Each row was made from one path, in order. Every step used is in the known rows, and no mark comes twice. Write each row's path.
Known rows:
R -> P -> B -> V -> N -> F: | -.07 |  .49 | -.22 |  .18 | -.04 | -.22 |  .21 | -.07 | -.27 | -.13 |  .33 |  .07 |  .15 |  .36 | -.16 |  .51 | -.03 | -.33 |  .14 | -.08 | -.10 | -.39 | -.09 |  .20 |  .44 | -.13 | -.08 |
V -> N: | -.15 |  .36 | -.05 | -.16 | -.28 |  .26 | -.28 |  .04 |  .31 |  .12 |  .15 | -.08 | -.17 |  .03 |  .01 | -.46 |  .08 |  .32 | -.05 | -.14 | -.19 | -.10 |  .06 | -.15 | -.10 | -.35 |  .01 |
N -> F -> B -> V: |  .09 | -.49 | -.19 |  .18 |  .28 | -.37 |  .29 | -.07 |  .06 | -.21 | -.08 | -.04 |  .16 | -.22 |  .08 |  .23 | -.46 |  .00 |  .18 | -.34 | -.02 | -.49 | -.09 | -.13 | -.01 | -.37 |  .26 |
F -> Z -> V -> N: | -.01 | -.20 |  .29 | -.38 | -.33 |  .34 |  .04 |  .15 |  .02 | -.11 | -.25 |  .12 | -.34 | -.26 | -.09 | -.19 | -.19 |  .07 | -.28 |  .27 |  .20 |  .18 |  .01 | -.48 | -.05 |  .12 |  .29 |
F -> B -> V -> N -> P: |  .15 | -.26 | -.06 |  .28 | -.12 | -.15 |  .15 | -.13 |  .06 | -.22 |  .15 |  .02 |  .05 |  .22 |  .17 |  .03 | -.29 |  .34 |  .21 |  .07 |  .05 | -.33 |  .29 | -.21 | -.09 | -.34 |  .42 |
Z -> F -> R -> V: |  .10 | -.41 |  .02 | -.09 |  .07 |  .15 |  .04 |  .04 |  .08 |  .49 | -.19 |  .07 |  .22 |  .45 |  .25 |  .32 | -.20 | -.32 | -.22 | -.08 |  .11 |  .37 | -.05 |  .34 | -.34 |  .25 |  .21 |
B -> V -> N -> P: |  .07 |  .28 | -.12 |  .33 | -.19 | -.03 |  .06 | -.32 | -.14 |  .04 |  .49 | -.14 | -.17 | -.33 |  .12 | -.22 | -.17 |  .34 |  .06 | -.22 |  .06 | -.19 |  .16 | -.02 |  .38 | -.59 |  .45 |
F -> B: |  .09 | -.63 | -.02 |  .00 | -.09 |  .09 |  .18 |  .23 |  .13 | -.06 | -.19 |  .12 |  .12 |  .39 |  .07 |  .25 | -.10 |  .04 |  .03 |  .19 | -.14 | -.27 |  .32 | -.24 | -.33 | -.05 |  .18 |
N -> F -> R -> P -> Z: |  .08 | -.38 | -.20 |  .00 |  .40 | -.11 |  .18 | -.06 | -.14 |  .01 | -.29 |  .13 |  .17 | -.40 |  .17 |  .16 | -.28 | -.34 |  .10 |  .01 | -.04 |  .07 | -.14 |  .19 | -.18 | -.25 | -.13 |
P -> Z: |  .03 | -.44 |  .17 |  .00 | -.31 |  .16 | -.04 |  .14 | -.19 |  .05 | -.31 |  .11 |  .09 |  .07 | -.31 |  .19 |  .42 | -.16 |  .04 |  .22 | -.20 |  .06 |  .25 |  .07 | -.03 |  .41 | -.34 |
N -> P -> Z -> F: |  .00 |  .02 |  .05 |  .09 |  .55 |  .02 |  .00 |  .27 | -.12 | -.10 |  .18 | -.01 |  .04 | -.22 | -.02 |  .03 |  .28 | -.08 |  .01 | -.03 | -.28 |  .20 |  .06 |  .36 |  .14 |  .24 | -.57 |
R -> V -> N: | -.17 |  .23 |  .05 |  .03 | -.42 | -.05 | -.13 |  .08 |  .25 |  .27 |  .22 | -.05 | -.18 |  .44 | -.11 | -.30 |  .34 | -.14 | -.18 | -.26 | -.25 |  .04 |  .03 |  .19 | -.60 | -.34 |  .06 |
P -> B -> V -> N: |  .12 |  .35 | -.02 |  .27 | -.36 | -.16 |  .08 | -.17 | -.08 | -.15 | -.01 | -.03 |  .19 |  .34 |  .06 |  .25 | -.04 |  .08 |  .11 | -.19 |  .01 | -.43 | -.07 | -.35 |  .34 | -.09 |  .18 |
V -> N -> P -> Z -> F: | -.14 |  .56 |  .02 | -.05 |  .25 |  .04 | -.32 |  .13 |  .26 | -.16 |  .28 | -.09 | -.10 | -.11 |  .01 | -.54 |  .17 |  .30 |  .08 | -.15 | -.20 |  .12 |  .01 |  .11 |  .03 | -.02 | -.51 |
Z -> V -> N -> F -> R -> P: | -.20 |  .21 | -.08 | -.36 |  .10 | -.03 | -.07 | -.16 |  .07 |  .19 | -.07 | -.23 | -.32 | -.39 |  .00 | -.19 |  .07 |  .11 | -.15 |  .28 |  .36 | -.05 | -.33 | -.36 |  .20 |  .04 |  .32 |
V -> N -> P: | -.17 |  .58 | -.09 | -.01 |  .22 |  .10 | -.23 |  .11 |  .29 | -.09 |  .41 | -.15 | -.27 | -.27 |  .16 | -.62 |  .10 |  .39 |  .01 | -.18 | -.27 | -.04 |  .02 | -.05 | -.03 | -.54 | -.25 |
P -> Z -> F -> B -> V: |  .12 | -.54 |  .21 |  .03 | -.13 | -.04 |  .03 |  .06 | -.09 | -.06 | -.24 |  .15 |  .33 |  .48 | -.28 |  .45 |  .06 | -.10 |  .08 |  .09 |  .07 | -.01 |  .25 |  .16 |  .04 |  .85 | -.17 |
P -> Z -> F: | -.01 | -.33 |  .19 | -.13 | -.09 |  .11 | -.11 |  .21 | -.06 |  .13 | -.24 |  .08 |  .22 |  .31 | -.33 |  .32 |  .27 | -.18 | -.03 |  .07 | -.11 |  .18 |  .09 |  .26 |  .08 |  .80 | -.36 |

Which path is each row?
| -.16 |  .31 | -.04 | -.30 |  .10 | -.11 | -.07 | -.14 |  .06 |  .06 | -.14 | -.23 | -.21 | -.26 |  .00 | -.05 |  .06 |  .08 | -.10 |  .21 |  .37 | -.08 | -.39 | -.45 |  .23 |  .15 |  .24 |  Z -> V -> N -> F -> R -> P -> B
|  .08 |  .17 | -.21 |  .24 | -.22 | -.14 |  .09 | -.47 | -.14 |  .05 |  .23 | -.05 | -.03 | -.24 |  .12 | -.01 | -.44 |  .15 |  .13 | -.19 |  .24 | -.22 |  .01 |  .02 |  .26 | -.58 |  .55 |  B -> V -> N -> F -> R -> P
|  .08 |  .04 |  .02 | -.03 |  .27 | -.01 | -.07 |  .07 |  .18 |  .20 | -.08 |  .04 |  .24 |  .44 |  .38 |  .13 | -.18 | -.20 | -.12 | -.18 |  .08 |  .32 | -.18 |  .28 | -.29 |  .20 | -.04 |  Z -> F -> R -> V -> N -> P -> B
|  .09 | -.31 |  .22 | -.08 | -.15 |  .06 | -.16 |  .03 |  .02 |  .12 | -.37 |  .13 |  .26 |  .44 | -.12 |  .10 |  .16 | -.18 |  .00 |  .10 |  .07 |  .40 |  .06 |  .30 | -.37 |  .71 | -.30 |  P -> Z -> F -> R -> V -> N
|  .04 | -.35 |  .02 | -.12 |  .31 |  .01 |  .22 |  .21 |  .03 | -.19 | -.25 |  .11 | -.04 | -.66 | -.01 | -.05 | -.42 | -.19 | -.06 | -.37 | -.21 | -.06 | -.21 | -.09 | -.13 | -.34 | -.08 |  N -> F -> Z
|  .15 |  .03 | -.16 |  .24 | -.27 | -.13 |  .04 | -.46 | -.08 |  .06 |  .10 | -.09 | -.04 | -.36 |  .22 | -.15 | -.42 |  .26 |  .14 | -.27 |  .22 | -.23 | -.02 | -.14 |  .18 | -.60 |  .60 |  B -> V -> N -> F -> R
| -.10 |  .74 | -.08 |  .04 |  .23 | -.02 | -.23 |  .14 |  .29 | -.23 |  .29 | -.13 | -.11 | -.12 |  .22 | -.50 |  .09 |  .33 |  .09 | -.21 | -.28 | -.08 | -.11 | -.17 |  .04 | -.38 | -.38 |  V -> N -> P -> B
|  .08 | -.12 |  .08 |  .25 |  .51 | -.12 |  .14 |  .14 | -.19 | -.18 |  .17 |  .02 |  .10 | -.10 |  .03 |  .12 |  .06 |  .01 |  .10 |  .04 | -.11 |  .10 |  .16 |  .26 |  .16 |  .24 | -.36 |  N -> P -> Z -> F -> B -> V
| -.14 |  .25 | -.14 | -.14 |  .13 | -.15 | -.19 |  .09 |  .48 | -.21 |  .04 | -.14 | -.03 | -.07 |  .08 | -.46 | -.21 |  .32 |  .11 | -.34 | -.14 | -.35 | -.14 | -.27 | -.26 | -.41 | -.10 |  V -> N -> F -> B
| -.12 | -.08 | -.07 | -.04 | -.16 |  .16 |  .09 |  .18 | -.38 |  .12 |  .15 |  .22 |  .07 |  .32 | -.44 |  .48 |  .39 | -.48 |  .02 |  .36 | -.26 |  .06 |  .28 |  .52 |  .13 |  .27 | -.36 |  R -> P -> Z
| -.14 | -.07 |  .18 | -.24 | -.16 | -.06 | -.19 | -.01 | -.03 | -.05 | -.30 | -.13 | -.10 | -.20 | -.38 | -.08 |  .40 |  .07 | -.01 |  .28 |  .14 |  .01 | -.11 | -.27 |  .10 |  .62 | -.20 |  P -> Z -> V -> N -> F
|  .14 | -.37 | -.02 |  .04 | -.32 |  .19 | -.03 | -.16 |  .08 |  .35 | -.27 |  .13 |  .01 |  .16 |  .43 | -.17 | -.06 | -.15 | -.09 |  .13 |  .06 |  .43 |  .11 |  .04 | -.89 | -.37 |  .35 |  F -> R -> V -> N
|  .05 | -.25 | -.09 | -.17 |  .21 |  .25 |  .08 |  .02 | -.07 |  .42 | -.06 |  .16 |  .23 |  .38 |  .21 |  .41 | -.23 | -.34 | -.12 |  .14 |  .13 |  .31 |  .01 |  .44 |  .03 |  .26 |  .12 |  Z -> F -> R -> P
| -.10 | -.09 |  .00 | -.09 |  .05 |  .06 |  .12 |  .23 | -.28 |  .04 |  .11 |  .27 |  .24 |  .70 | -.43 |  .63 |  .23 | -.47 |  .06 |  .29 | -.14 |  .01 |  .24 |  .58 |  .10 |  .60 | -.36 |  R -> P -> Z -> F -> B
| -.11 | -.11 |  .26 | -.22 | -.34 |  .09 | -.18 | -.01 | -.05 |  .05 | -.29 | -.09 | -.14 | -.04 | -.40 | -.04 |  .51 |  .10 | -.10 |  .38 |  .16 |  .10 |  .04 | -.25 |  .12 |  .70 | -.13 |  P -> Z -> V -> N
| -.20 |  .25 | -.02 |  .01 | -.14 | -.23 | -.12 |  .04 |  .32 |  .16 |  .20 | -.13 | -.15 |  .21 | -.14 | -.32 |  .21 | -.19 | -.11 | -.47 | -.24 | -.07 | -.16 |  .18 | -.58 | -.43 | -.03 |  R -> V -> N -> F
|  .12 |  .27 | -.10 |  .40 |  .43 | -.14 |  .26 |  .06 | -.23 | -.22 |  .27 | -.05 |  .04 | -.27 |  .26 |  .19 |  .07 | -.01 |  .10 | -.09 | -.21 | -.22 | -.03 | -.05 |  .38 | -.34 | -.17 |  N -> P -> B -> V
| -.12 |  .53 |  .01 | -.02 |  .14 |  .07 | -.31 |  .11 |  .20 | -.22 |  .26 | -.06 | -.18 | -.23 |  .02 | -.59 |  .25 |  .33 |  .08 | -.04 | -.29 |  .06 |  .06 |  .04 | -.08 | -.20 | -.48 |  V -> N -> P -> Z
|  .05 |  .31 | -.03 |  .30 | -.12 | -.10 |  .02 | -.30 | -.12 | -.02 |  .40 | -.09 | -.06 | -.13 |  .00 | -.08 | -.14 |  .30 |  .10 | -.21 |  .16 | -.12 |  .09 |  .12 |  .41 | -.18 |  .27 |  B -> V -> N -> P -> Z -> F
|  .02 | -.34 |  .07 | -.24 |  .31 | -.04 |  .22 |  .15 |  .00 | -.18 | -.30 | -.01 | -.18 | -.72 | -.05 | -.02 | -.33 | -.17 | -.16 | -.19 |  .03 | -.09 | -.31 | -.30 |  .04 | -.15 |  .07 |  N -> F -> Z -> V
|  .10 | -.17 | -.07 | -.15 |  .22 |  .17 |  .10 |  .08 | -.08 |  .30 | -.13 |  .15 |  .35 |  .49 |  .24 |  .55 | -.24 | -.35 | -.10 |  .08 |  .13 |  .26 | -.08 |  .35 |  .04 |  .41 |  .05 |  Z -> F -> R -> P -> B
|  .06 | -.10 |  .00 |  .05 |  .25 | -.12 |  .06 |  .06 |  .16 | -.03 |  .23 | -.02 |  .20 |  .45 |  .08 |  .23 | -.35 |  .17 |  .03 | -.23 |  .12 | -.12 |  .04 |  .16 |  .15 |  .25 |  .21 |  Z -> F -> B -> V -> N -> P
|  .12 | -.32 | -.06 | -.13 | -.14 |  .26 |  .03 | -.18 | -.26 |  .22 | -.30 |  .23 |  .04 |  .05 |  .20 |  .15 | -.01 | -.23 |  .00 |  .69 |  .21 |  .47 |  .17 |  .09 | -.27 |  .11 |  .12 |  F -> R -> P -> Z -> V -> N
| -.25 |  .27 | -.03 | -.37 |  .05 | -.04 | -.13 | -.05 |  .19 |  .14 | -.04 | -.38 | -.37 | -.41 | -.11 | -.28 |  .16 |  .23 | -.15 |  .07 |  .28 | -.20 | -.36 | -.51 |  .28 |  .04 |  .29 |  Z -> V -> N -> F
|  .01 |  .23 | -.16 |  .24 | -.26 | -.15 |  .05 | -.39 | -.02 |  .05 |  .27 | -.14 | -.07 | -.30 |  .00 | -.14 | -.28 |  .29 |  .12 | -.41 |  .16 | -.35 | -.02 | -.11 |  .33 | -.56 |  .52 |  B -> V -> N -> F
|  .19 | -.53 | -.10 |  .01 | -.11 |  .32 |  .14 | -.12 | -.36 |  .21 | -.33 |  .37 |  .18 |  .10 |  .23 |  .35 | -.05 | -.40 |  .02 |  .61 |  .05 |  .44 |  .26 |  .26 | -.34 |  .03 |  .03 |  F -> R -> P -> Z
| -.01 | -.06 |  .07 |  .07 |  .43 |  .02 |  .08 |  .17 | -.23 | -.09 |  .09 | -.09 | -.20 | -.48 | -.05 | -.02 |  .47 | -.03 | -.03 |  .30 | -.11 |  .19 |  .05 |  .03 |  .20 |  .19 | -.38 |  N -> P -> Z -> V
|  .06 |  .23 | -.06 |  .35 | -.23 | -.07 |  .02 | -.34 | -.16 | -.04 |  .39 | -.08 | -.10 | -.26 |  .00 | -.18 | -.06 |  .32 |  .13 | -.14 |  .09 | -.14 |  .17 |  .01 |  .31 | -.39 |  .29 |  B -> V -> N -> P -> Z
| -.11 |  .26 |  .10 |  .09 |  .02 | -.25 | -.15 |  .18 |  .30 | -.04 |  .25 |  .00 | -.03 |  .52 | -.12 | -.25 |  .31 | -.12 | -.03 | -.24 | -.22 |  .11 |  .01 |  .34 | -.64 |  .00 | -.25 |  R -> V -> N -> P -> Z -> F -> B
| -.02 | -.23 |  .19 | -.21 | -.12 |  .00 | -.18 | -.13 | -.05 |  .00 | -.46 | -.09 | -.05 | -.23 | -.20 | -.07 |  .29 |  .06 |  .00 |  .36 |  .25 |  .16 | -.04 | -.29 | -.01 |  .57 | -.13 |  P -> Z -> V -> N -> F -> R
|  .16 |  .24 |  .04 |  .25 | -.27 | -.21 |  .11 | -.11 | -.06 | -.36 | -.12 |  .03 |  .24 |  .08 |  .08 |  .22 | -.28 |  .04 |  .13 | -.31 |  .06 | -.34 | -.19 | -.44 |  .30 | -.08 |  .10 |  P -> B -> V -> N -> F -> Z
|  .04 |  .00 |  .30 | -.24 | -.12 |  .22 |  .11 |  .19 |  .00 | -.32 | -.21 |  .11 | -.25 | -.31 |  .01 | -.18 | -.16 |  .08 | -.20 |  .22 |  .14 |  .20 | -.09 | -.52 |  .04 |  .15 |  .05 |  F -> Z -> V -> N -> P -> B
